What can hang from each mark
K_591: K_396
K_789: K_591
K_734: K_24 K_491 K_545 K_940
K_24: K_734
K_396: K_491
K_545: K_734
K_175: K_545
K_491: K_396 K_734 K_876

Every row comes from one small tree of marks. The marks that hang from a mark follow it in brackets, in the order of their numbers. Every link used is in the known rows. Which tree was each row made from?
Known rows
K_24(K_734(K_491(K_876))): [ 1.32  0.18 -0.76  0.67 -1.40  0.27 -0.23 -1.10 -1.03 -3.56 -0.37  1.61
 -0.64  0.36  1.49  1.03  3.64  1.61 -0.06  4.54 -0.28]
K_591(K_396(K_491(K_734(K_24)))): [-0.19  4.27 -1.61  5.03 -0.79 -0.22  0.88  1.04  0.56 -4.79 -0.14  2.58
  0.77  0.71 -1.88 -0.63  3.21  0.43  0.93  2.45 -1.95]
K_491(K_396 K_734(K_24 K_545) K_876): [-1.87  2.32 -1.80  5.23 -1.18  1.65 -1.23  0.71 -1.93 -3.86 -0.96  4.39
  1.67 -0.30 -1.94  0.38  5.64  0.07 -1.13  3.33  2.33]
K_24(K_734(K_491)): [ 0.71 -0.68 -1.04  1.46 -0.85  0.55 -0.13 -0.42  0.11 -2.99  0.51  1.10
 -1.16  0.83  1.94  0.25  3.51  2.58  0.83  4.54 -0.91]
K_396(K_491(K_876)): [ 0.80  4.22 -0.51  2.52 -0.54 -0.72  0.40  0.22  0.86 -4.28 -1.09  1.25
  1.77 -1.47 -0.27  0.42  4.27 -0.97  0.26  2.43  0.72]
K_734(K_24 K_491): [ 0.02 -1.34 -1.16  1.72  1.60  0.30  0.92  1.46  1.16 -1.09  1.33  1.02
  1.36  1.35  0.28  0.56  3.29  3.54 -1.30  2.37 -0.55]
K_24(K_734(K_491(K_396 K_876) K_940)): [ 1.41 -0.82 -0.14  0.71 -2.11  0.42  0.24 -0.84 -1.19 -3.19 -0.39  2.08
  0.63 -0.95  1.13  1.06  5.46  2.55 -0.18  5.43 -0.35]
K_734(K_24 K_491(K_396) K_545 K_940): [ 0.37 -3.62 -0.70  3.60  0.11 -0.66  1.36  2.84  0.88  0.19  2.37  2.49
  1.30 -1.32  0.91 -0.21  6.77  5.15 -2.23  4.27  0.72]
K_789(K_591(K_396(K_491(K_734)))): [ 0.24  3.18 -2.92  3.95 -2.01  0.20 -0.52  0.87 -0.09 -5.53 -0.61  1.42
 -1.64  1.64 -1.14 -0.27  3.28 -1.80  2.47  4.39 -1.77]
K_734(K_24 K_491 K_545 K_940): [ 1.37 -3.85 -0.02  2.96  0.26 -1.79  1.41  2.14  0.78  0.77  3.31  1.32
  0.63 -0.56  0.76  0.41  5.71  6.26 -2.42  4.59  0.12]
K_24(K_734(K_940)): [ 0.02 -0.28  0.58  1.85 -1.74  0.95 -0.38 -1.27  0.49 -2.29  1.03  1.11
  0.50 -0.40  0.77  0.51  3.28  3.87  1.27  5.18 -0.77]
K_545(K_734(K_24)): [-1.26  0.47  0.44  2.21  0.96  2.42 -0.66  1.06  0.79 -0.94  0.61  0.38
  0.71  0.05 -1.65  0.62  2.73  2.67  0.47  2.62 -0.70]
K_175(K_545(K_734(K_24))): [-1.83 -0.70 -0.79  4.02  0.72  0.66 -1.25  1.86  0.25  0.45 -1.21  1.18
  1.82 -0.03 -1.49 -0.02  1.67  3.34  1.18  3.54  1.50]
K_789(K_591(K_396(K_491(K_734 K_876)))): [ 0.80  3.69 -2.75  3.34 -2.59 -0.11 -0.50  0.19 -1.04 -5.88 -1.12  2.03
 -1.14  1.18 -1.49  0.58  3.43 -2.46  1.53  4.17 -1.34]
K_396(K_491(K_734(K_545))): [ 0.00  2.95 -1.36  5.98 -0.69 -0.86 -0.53  1.46  0.83 -4.23  0.15  0.76
 -1.02 -0.32 -0.11 -0.53  6.09  0.07  2.00  3.82  0.31]
K_396(K_491(K_734 K_876)): [ 0.68  4.94 -0.81  3.88 -0.98 -0.65 -0.41 -0.02 -0.49 -5.35 -1.46  0.74
  0.57 -0.42 -1.21  0.76  5.38 -1.29  1.24  3.27  0.20]
K_175(K_545(K_734(K_24 K_940))): [-1.23 -1.55  0.31  3.61  0.24  0.13 -0.79  1.83  0.12  1.28 -0.67  0.67
  2.04 -0.63 -1.71  0.33  2.42  4.76  0.98  4.28  1.10]
K_396(K_491): [ 0.04  3.09 -0.67  3.62  0.26 -0.31  0.58  1.15  2.31 -3.60 -0.07  0.66
  1.05 -0.80  0.39 -0.42  4.17  0.09  1.56  2.47  0.13]
K_545(K_734(K_491(K_876) K_940)): [ 2.20 -0.09  1.33  0.00 -0.22 -0.82  0.37  0.82 -2.01 -1.05  0.52 -1.05
 -0.21 -1.52 -0.91  1.60  5.42  2.96  0.33  4.86 -0.62]
K_175(K_545(K_734(K_24 K_491))): [-0.69 -1.91 -1.04  3.40  1.00 -0.31 -0.88  2.33 -0.19  0.60 -1.14  0.63
  1.01  0.41 -0.78  0.20  2.75  3.68  0.71  4.02  0.96]
K_491(K_734): [-1.35  2.96 -1.40  4.10  0.02  0.57 -0.80  0.25 -0.75 -3.51  0.43  0.50
  0.08  1.47 -1.08  0.21  3.42  1.11  2.47  3.63  0.25]
K_545(K_734): [-0.76  1.63  0.31  2.14  0.48  1.29 -0.73  0.94 -0.17 -1.52  0.39 -0.28
 -0.21 -0.45 -1.02  0.34  2.99  1.55  2.21  3.39 -0.07]
K_491(K_396 K_734(K_24 K_545 K_940)): [-2.01 -0.15 -1.10  6.14 -0.76  1.41 -0.52  1.59 -0.33 -2.10  1.08  2.86
  1.26 -0.41 -1.40 -0.40  6.38  3.11  0.23  4.32  0.95]

Which tree is each row?
[-0.59 -2.03  0.42  3.80 -0.13 -0.41  0.53  1.35  1.46  0.79  3.07  2.10
  1.96 -1.13 -0.23 -0.02  4.21  5.69 -1.51  3.86  0.76]	K_734(K_24 K_545 K_940)
[ 1.90 -2.31 -0.30  2.62 -0.45 -3.19  1.35  2.14 -0.29  0.03  2.80  0.31
 -0.55 -1.46  1.74  0.01  6.28  4.67 -0.26  5.50  0.90]	K_734(K_491 K_545 K_940)
[ 1.43 -1.83  0.17  1.11 -1.43 -0.26  0.50 -0.52 -0.13 -2.19  1.17  0.51
 -0.62 -0.03  1.70  0.69  4.47  4.39  0.68  5.70 -1.35]	K_24(K_734(K_491 K_940))
[ 0.76  5.73 -1.30  4.07 -1.74 -1.14  0.78  0.37 -1.17 -5.66 -1.28  2.61
  0.79 -0.29 -1.94 -0.17  3.56 -1.14  0.88  3.06 -1.05]	K_591(K_396(K_491(K_734 K_876)))
[ 1.94 -1.05 -0.66  2.17 -1.44 -2.28  1.23  1.97 -1.67 -1.38  1.09  2.33
  1.03 -2.73  1.22  0.33  7.34  2.64 -1.42  5.29  2.05]	K_734(K_491(K_396 K_876) K_545 K_940)
[ 0.32 -1.32  0.32  3.16 -2.34  0.01 -0.42 -0.63  0.43 -1.65  1.92  1.79
 -0.48 -1.14  1.52  0.01  4.15  4.17  0.84  5.86  0.25]	K_24(K_734(K_545 K_940))
[-0.18 -2.78 -0.07  3.03  0.54 -0.93 -0.29  2.26 -0.38  1.29 -0.54  0.21
  1.25 -0.40 -1.12  0.46  3.41  5.13  0.56  4.79  0.66]	K_175(K_545(K_734(K_24 K_491 K_940)))
[ 0.65  1.66 -1.80  1.13  0.07 -0.29  0.77  1.17 -1.32 -3.17 -0.81  2.22
  1.66 -0.65  0.52  0.39  4.94 -0.01 -0.56  3.01  1.40]	K_734(K_491(K_396 K_876))
[ 0.13 -0.13 -0.32  1.21  0.61  1.85 -0.08  1.51 -0.92 -1.88 -0.63  1.41
  0.65 -0.54 -1.39  1.01  5.05  1.42 -0.99  2.87 -0.18]	K_545(K_734(K_24 K_491(K_396 K_876)))
[ 1.72 -2.88 -0.10  2.41 -2.00 -1.29  0.17  0.06 -0.29 -1.56  1.86  1.22
 -1.73 -0.80  2.29  0.18  5.50  4.57  0.10  6.35 -0.33]	K_24(K_734(K_491 K_545 K_940))
[ 0.90  3.34 -2.56  2.54 -2.26 -0.13 -0.06  0.35 -0.23 -4.98 -1.02  2.21
 -0.31  0.61 -0.81  0.19  2.62 -2.20  1.00  3.68 -0.96]	K_789(K_591(K_396(K_491(K_876))))
[ 0.90 -1.34  0.02  0.84  0.05  0.04  1.55  0.97 -0.45 -1.22  0.40  2.27
  3.32 -1.05 -0.71  1.11  5.67  3.73 -2.96  3.39  0.18]	K_734(K_24 K_491(K_396 K_876) K_940)
[ 1.05 -2.63 -0.75  2.99 -2.13 -0.30  0.16  0.60 -0.18 -2.08  1.26  2.25
 -1.08 -1.18  2.37 -0.32  6.27  3.73  0.17  6.18  0.11]	K_24(K_734(K_491(K_396) K_545 K_940))
[ 0.32  2.72 -2.81  3.15 -1.80  0.23  0.20  0.95  0.66 -4.63 -0.31  1.87
 -0.80  0.86 -0.41 -0.33  2.61 -1.62  1.99  3.85 -1.55]	K_789(K_591(K_396(K_491)))
[-0.46  2.45 -1.03  4.45 -2.25 -0.13 -0.65  0.42 -2.93 -3.55 -0.48  3.08
  1.37 -1.73 -1.61  0.52  6.76  0.70  0.15  5.01  2.44]	K_491(K_396 K_734(K_545 K_940) K_876)
[ 0.60 -0.76 -0.63  1.52  0.06 -0.95  1.64  1.93 -0.09 -1.39  1.18  0.84
  1.47 -1.02  0.76 -0.21  6.07  3.24  0.48  4.31  0.23]	K_734(K_491(K_396) K_940)
[ 0.37 -1.62 -0.31  2.82  0.01 -1.73 -0.32  2.35 -1.15  0.83 -0.66 -0.34
  0.52 -0.81 -0.51  0.21  3.77  4.29  1.88  5.40  0.99]	K_175(K_545(K_734(K_491 K_940)))
[ 2.14 -2.70  0.31  1.80 -0.44 -2.12  1.22  1.27 -0.62  0.21  2.27  1.95
  1.41 -1.31  0.21  1.32  5.86  5.28 -3.61  4.50  0.79]	K_734(K_24 K_491(K_876) K_545 K_940)
[-0.03  0.26 -0.80  1.93  0.58  1.01 -0.18  2.13 -0.77 -1.93 -0.08  0.06
 -0.66 -0.60 -0.21 -0.11  5.25  1.09  1.75  3.76 -0.29]	K_545(K_734(K_491(K_396)))
[ 1.62  0.27 -0.33  0.50 -0.57 -1.32  1.49  1.03 -1.61 -2.03  0.10  1.42
  2.38 -1.80  0.02  0.69  6.13  2.31 -0.88  4.34  0.83]	K_734(K_491(K_396 K_876) K_940)
[ 0.72  4.26 -0.88  4.55 -1.53 -1.29  1.11  0.91 -0.20 -4.56  0.13  1.70
  0.59 -0.36 -1.70 -0.70  4.22  0.78  1.71  3.71 -1.76]	K_591(K_396(K_491(K_734(K_940))))
[ 0.25 -1.98  0.67  1.66  0.69  1.23  0.36  2.11 -0.07 -0.50  0.82  0.18
  0.57 -0.93 -1.20  0.69  5.85  4.00 -0.27  4.02 -1.18]	K_545(K_734(K_24 K_491(K_396) K_940))
[-0.73  3.52 -0.66  3.11 -1.64  0.73 -0.48 -0.19 -2.73 -4.20 -1.23  2.27
  2.39 -0.96 -2.26  0.88  5.86  0.35  0.72  4.33  1.43]	K_491(K_396 K_734(K_940) K_876)
[-1.76  2.17 -1.06  4.63 -0.88  1.17 -0.40  0.95 -1.07 -3.45  0.11  1.47
  1.48 -0.26 -1.54 -0.33  5.77  1.64  2.28  4.39  0.59]	K_491(K_396 K_734(K_940))
[-2.33  0.89 -0.78  4.72 -0.29  2.28 -0.28  0.90 -0.23 -2.71  0.29  2.14
  2.33  0.34 -2.20  0.09  5.36  2.83  0.73  3.58  0.02]	K_491(K_396 K_734(K_24 K_940))
[ 1.34  5.06 -0.64  3.84 -2.07 -1.62  1.10  0.14 -1.31 -5.09 -0.64  2.09
  1.11 -0.84 -2.13  0.15  4.20 -0.09  0.73  3.66 -1.19]	K_591(K_396(K_491(K_734(K_940) K_876)))
[-0.29 -0.87 -1.25  3.18  0.45 -1.03 -0.79  2.32 -1.09  0.09 -1.36  0.01
  0.14 -0.06 -0.26  0.00  2.96  2.76  2.08  4.59  1.33]	K_175(K_545(K_734(K_491)))
[ 1.76 -1.64  0.60  0.17  0.33 -1.14  1.68  0.41 -0.49 -0.58  1.32  0.97
  2.66 -0.29 -0.71  1.84  4.42  4.87 -3.05  3.61 -0.40]	K_734(K_24 K_491(K_876) K_940)
